Each row was made from one walk, in order. Every step used is in the known rows, and no mark comes twice. Write each row's walk.
In the rows, zero is written as 128.
Known rows
X > W > Q > C > M > U > L: [127 116 129 118  83 184 117 178 199 112  88 203 127  64 148 150 158 187
 149 123 153 139  84 121 178 103  53 147 117 156 175  93 181  93 118 146
 103 156 151 120 131]
M > Y > L: [123 122 131 137 131 190 134 130 170 131 122 142 108 114 178 153 122 164
 150 116 157 160 132 177 157  45 129 168 162 155 149 128 149 129  89 126
 112 134 153 126 146]
U > M > C > Q > W: [141  92 171 124  81 140  92 180 115 128 102 192 135  95 140 175 120 162
 162 140 207 122 121  75 171 146  82 170 121 153 173 136 181 101 124 142
 111 155 162 133 112]
C > M > U > L > A: [118 118 153 116  70 182 108 159 199 119 113 188 124 104 168 128 148 193
 167 161 151 163 103 151 175 112  90 149 113 139 142 115 194 105 102 137
 129 154 159 134  85]
Q > C > M: [123 104 174 120 116 161 120 166 195 125 113 180 117 109 158 162 133 139
 120 129 147 140 129 166 134 126  92 137 134 142 172 116 147  71 111 129
 117 153 132 133 111]
M > U > L > C > Q > W: [124 109 117 133  82 151 111 165 129 142 116 170 105  83 144 158 143 188
 156 122 203 140 102 107 190 136 121 170 108 136 171 132 190 113  71 122
 133 154 167 138 135]
Q > C > M > Y > L > A: [139 101 212 124  96 211 114 139 207 151 110 195  90 100 146 165 167 145
 130 119 156 167 125 181 157  79  84 132 157 156 178 109 159  77  82 133
 110 149 141 119 117]
Q > C: [119 122 139 129 130 151 143 144 175 122 117 166 109 117 171 173 132 129
 125 118 148 144 136 168 146 115 102 139 122 152 162 125 157  93  92 137
 109 158 147 112 122]
U > M > Y > L > A: [140 111 203 126 102 207 110 125 182 153 120 187 122 100 155 152 162 155
 153 130 158 164 109 157 159  86  95 153 153 159 144 117 182 132 112 134
 119 137 146 116 121]
A > L > C > Q: [104 102 143 104 103 166 113 184 129 142 115 163 114  91 172 156 130 186
 146 148 164 121  99 127 145 150 123 141 142 138 185 129 200 113  72 126
 137 161 146 136 109]
X > W > Q > C > M > Y: [137 103 168 127 101 186 123 181 185 124  97 206 122  78 152 169 150 164
 140 127 169 124 126 112 143  91  56 131 143 177 202  83 142  86 123 133
  83 149 143 123 137]
U > M > Y > L > C: [123  97 179 130 115 204 110 131 175 162 129 181 123  81 143 184 152 149
 146  93 158 166 109 144 159  90 118 168 172 156 183 121 179 127 116  96
 122 129 133 141 144]
Y > M > C > Q > W: [127 113 159 150 102 113 104 163 123 115  91 169 127 107 157 167 119 184
 170 133 199 138 144  90 165 130  78 162 114 122 171 139 161  81 107 167
  89 169 176 127 120]
U > L > C > M: [110 115 135 114  98 182  96 164 193 110 129 186 132  96 138 164 131 187
 149 116 154 151  91 121 137 131 103 136 131 137 166 119 184  98 114 119
 139 133 113 172 105]
W > Q > C > M > Y > L: [144  98 171 132 108 226 121 162 191 129  98 188  97  87 135 148 151 173
 120 104 158 154 102 181 162  43  97 165 153 164 191  91 119  86 109 122
 111 141 141 130 172]
U > L > Y > M > C: [131 126 116 150 135 160 107 132 170 108 103 163 156 107 169 194 108 193
 151 101 159 179 131 143 182 102 110 161 101 135 184 102 186  96 137 168
 100 102 140 131 119]
W > Q > C > M > Y: [138  94 165 127 107 196 127 183 179 123 105 184 110  96 136 154 150 172
 124 132 169 135 134 166 155  62  92 149 138 175 203  84 115  74 124 122
  99 140 142 129 153]
U > M > Y > L > C > Q > W: [141  89 201 136  94 178  92 157 133 176 107 191 109  70 122 174 154 159
 143 102 207 140 102  98 168 112 113 170 156 153 187 128 171 124 103 115
 117 139 135 143 153]
U > M: [120 111 158 125 116 152 116 156 173 114 118 169 142 109 162 151 124 149
 151 140 149 143 112 132 140 134  98 152 131 149 138 120 166 128 138 129
 120 143 137 130 105]
C > M: [111 112 159 124 113 159 118 169 180 107 119 160 128 110 166 140 115 172
 143 144 148 135 127 146 126 116  97 142 135 138 144 116 151 107 120 128
 116 150 141 147 101]
C > Q > W > X: [130 125 161 143  95 139 130 184 118  93 106 158  99  99 139 149 127 172
 170 166 186 105 106  88 150 127  92 157 170 130 134 112 134 125 110 152
 117 164 173 129 131]
C > M > Y > L > A: [129 104 193 131 102 211 108 139 198 137 117 181 107 100 159 145 145 175
 153 135 155 161 120 158 145  71  99 137 160 148 156 114 158 106  91 134
 117 140 144 134 103]
A > L > Y > M > C > Q > W: [136  93 172 151 108 141  99 190 109 138  86 147 140  99 179 197 103 197
 148 137 194 139 127 104 171 130  97 159 123 116 194 111 182  90 114 169
  82 125 161 103 135]
Y > L > C: [115 125 139 130 144 187 131 119 175 135 141 163 106  92 157 174 136 162
 161  87 141 161 101 150 149 117 121 159 154 127 146 136 179 129  73 120
 132 144 147 140 136]
U > L: [112 146 102 129 109 177 123 140 164  97 117 160 132 119 165 136 113 175
 154 131 148 153 101 143 154 101 113 149 117 146 140 121 169 118 101 146
 133 148 128 143 114]
L > Y > M > C > Q > W: [138 107 166 166 121 113 106 165 122 131  91 152 127  99 155 196 113 189
 156 124 202 146 152 102 178 123 102 166 109 125 177 117 160  97 115 167
  80 129 166 115 135]
Q > C > M > U > L: [115 106 137 113  83 177 113 169 199 113  99 170 123  95 154 156 141 161
 124 115 151 157 109 183 186  98  98 158 117 142 181 113 172  69 106 120
 122 145 151 132 118]

Write each row's walk
[129 134 159 126 122 195 135 107 183 126 123 164  99 111 169 139 139 164
 170 128 139 163  98 143 150 110  92 149 141 129 116 126 178 140  66 149
 133 155 156 115 111]
Y > L > A
[135 134 153 159 111 147 150 162 131  94 136 162 115 104 145 165 119 157
 163 144 160 124 111  99 138 131  72 154 170 116 111 108 135 113 126 139
 103 159 171 116 133]
Q > W > X
[107  91 175 109  99 187 109 189 168 132 127 183 136  84 169 173 123 182
 129 135 138 137  95 131 122 147  90 127 147 123 176 114 191  95 103 114
 125 148 132 142  98]
A > L > C > M
[148 118 144 164 101 137  92 157 129 118  78 164 139 102 146 182 115 202
 156 111 208 156 125  98 187 117 102 158  92 129 185 103 179 100 120 179
  93 117 143 135 141]
U > L > Y > M > C > Q > W
[114 108 154 148 126 143 133 171 157 144 105 102 148  90 217 174 117 187
 129 144 132 162 133 182 183 114 129 164 133 114 160 102 176 121 118 143
  81 114 176  84 141]
A > L > Y > M > U
[142 107 145 140 100 140 121 175 108  77 110 185 109  98 136 179 116 174
 182 152 201 110 127  89 162 128  72 170 164 133 160 127 159  92 107 147
 106 164 189 126 120]
M > C > Q > W > X
[135 115 161 121 103 167 124 180 190 108  98 207 125  80 138 163 149 167
 149 121 148 122 101 101 131 131  41 129 131 152 162  89 153 101 123 156
  98 169 140 123 119]
X > W > Q > C > M
[135 104 157 118 124 183 129 180 192 105  97 180 113  95 129 140 143 174
 126 132 152 132 107 151 142 105  80 139 123 149 172  87 128  85 124 131
 113 151 139 133 140]
W > Q > C > M
[114  90 165 118 100 154 130 178 196 129 109 162 113  97 169 160 142 140
 127 134 149 151 140 187 169 110 101 159 129 139 171 122 156  75  99 109
 108 150 176 121 113]
Q > C > M > U
[135 128 131 126 123 161 146 151 165 112 105 189 116  85 151 168 145 147
 157 119 148 125 107 105 143 132  59 134 127 160 155 101 164 114  99 156
  97 176 155 107 136]
X > W > Q > C
[116 119 167 149 130 151 127 166 164 137 104 112 147 105 199 171 107 179
 124 144 125 156 118 160 147 117 119 133 130 111 154 101 166 130 132 159
  92 118 134  98 127]
A > L > Y > M
[108  79 176 110 101 191 110 194 166 149 134 176 136  82 177 186 134 176
 120 138 155 142 120 144 131 113 109 132 166 148 209 109 182  85 108  95
 117 138 132 142 113]
A > L > C > M > Y
[127 110 147 140 115 139 122 162 120 148 122 167  99  91 140 177 133 164
 160 131 194 118 123  79 143 157 111 150 124 130 164 137 168 115  76 128
 124 165 152 139 125]
L > C > Q > W
[122 101 163 131 106 166 120 156 162 129 121 165 146 102 165 159 131 152
 135 139 165 142 140 148 150  92 120 160 143 172 166 113 151 126 139 119
 104 133 141 125 119]
U > M > Y
[125  92 179 127 107 168 123 172 192 135 110 170 120 109 161 174 139 139
 113 129 163 146 155 174 139  85 108 134 141 166 201 106 133  58 113 115
 101 147 136 130 119]
Q > C > M > Y
[126 126 129 135  86 154 101 157 129 146 112 195 109  92 126 156 133 184
 159 117 204 130  86  80 160 151 115 149 108 138 166 119 175 110  77 141
 136 157 126 159 122]
U > L > C > Q > W
[129  99 134 128 104 171 111 167 201 136 102 158 123  92 163 183 138 165
 118 110 158 165 119 197 195  90 114 158 104 143 181  92 174  86 120 127
 114 101 142 118 139]
Q > C > M > U > L > Y
[145 101 131 132 107 195 122 179 196 124  94 167 123  79 139 164 147 194
 121 115 163 157  97 188 207  75 103 170 104 151 191  67 155  97 130 132
 112 101 141 113 166]
W > Q > C > M > U > L > Y
[135 121 130 133 135 181 147 152 172 111 106 170 106 104 139 157 142 158
 143 123 148 139 117 158 158 105  88 155 120 153 161  95 141 103 107 131
 113 160 153 109 157]
W > Q > C
[128 116 161 143 105 141 126 173 123 110 119 179  97  79 128 174 145 168
 167 139 188 109 104  69 142 160  84 148 167 120 155 114 160 114 100 128
 122 167 165 141 131]
L > C > Q > W > X
[115 110 166 120 128 182 111 141 193 132 133 181 109  85 145 166 133 172
 149  94 145 155  95 142 132 114 106 151 164 121 157 126 176 111  93 112
 131 144 139 158 120]
Y > L > C > M
[144  99 183 127  84 145  99 184 114  95 106 209 132  89 127 177 131 163
 176 154 201 109 108  71 174 136  59 172 171 140 171 124 176  94 150 133
 108 154 178 131 113]
U > M > C > Q > W > X
[118 122  94 145 113 154 132 148 167 125 120 128 133 107 186 169 119 181
 144 125 154 167 122 182 199  87 137 176 106 142 155 107 183 140 106 125
 115  95 157 103 137]
M > U > L > Y
[138 101 162 142 106 177 113 147 127 168 118 163  85  84 145 174 144 172
 151 105 209 143 120 108 158  97 133 160 154 143 179 129 151 116  64 117
 117 146 155 140 162]
M > Y > L > C > Q > W
[127 115 143 153 153 138 122 137 165 107 112 148 147 109 176 205 111 174
 152 118 156 171 168 151 171 110 106 160 120 128 174 111 172 103 132 154
  82 113 159 110 123]
L > Y > M > C
[104  88 143 120 111 150 125 170 187 135 138 164 119  80 157 173 147 172
 148 134 154 148 134 155 163 135 107 165 142 129 172 131 175 102  99  89
 123 147 169 141 109]
L > C > M > U
[128  93 185 118 104 180  92 153 164 169 105 179 108  83 133 166 154 168
 150  99 185 143 105 136 166  95 132 165 168 162 198 131 181 119 101 108
 129 140 139 159 131]
U > M > Y > L > C > Q
[108 117  92 124 109 171 124 144 173 126 138 162 124  86 161 172 148 176
 156 116 157 165 114 154 186 118 121 170 118 135 166 132 200 111  86 106
 132 136 165 135 127]
M > U > L > C
[111 103 160 122 122 159 116 162 186 122 136 184 125  91 148 177 137 167
 150 124 148 144 121 128 126 142  99 138 133 127 165 118 169 102 112 113
 128 146 138 161 104]
L > C > M
[ 99 122 143 146 132 127 140 141 173 117 106 117 132 101 178 143 132 171
 159 141 142 165 150 163 183 113 112 173 131 117 141 133 158 112 112 135
  89 162 188 108 119]
Y > M > U
[123 101 144 115 115 156 111 150 155 110 125 188 152 110 162 185 125 150
 163 133 165 148 131 121 167 125  83 163 136 153 164 142 191 109 136 124
 112 141 159 127 100]
U > M > C
[127 106 170 135 114 195 110 139 171 144 116 161 129  99 162 151 134 155
 137 111 154 161 107 157 163  61 120 172 162 161 158 121 148 127 128 122
 112 127 137 125 140]
U > M > Y > L
[102  86 155 106  99 179 115 196 171 143 132 159 130  73 187 175 142 184
 135 143 141 149 110 155 153 136 106 150 152 124 173 128 202  98  97  94
 125 144 171 126 106]
A > L > C > M > U
[108 122 143 139 135 144 121 132 166  95 114 162 146 110 170 176 115 174
 160 128 151 161 157 135 155 114  91 156 120 130 168 136 173  79 122 145
  93 155 171 127 108]
Y > M > C
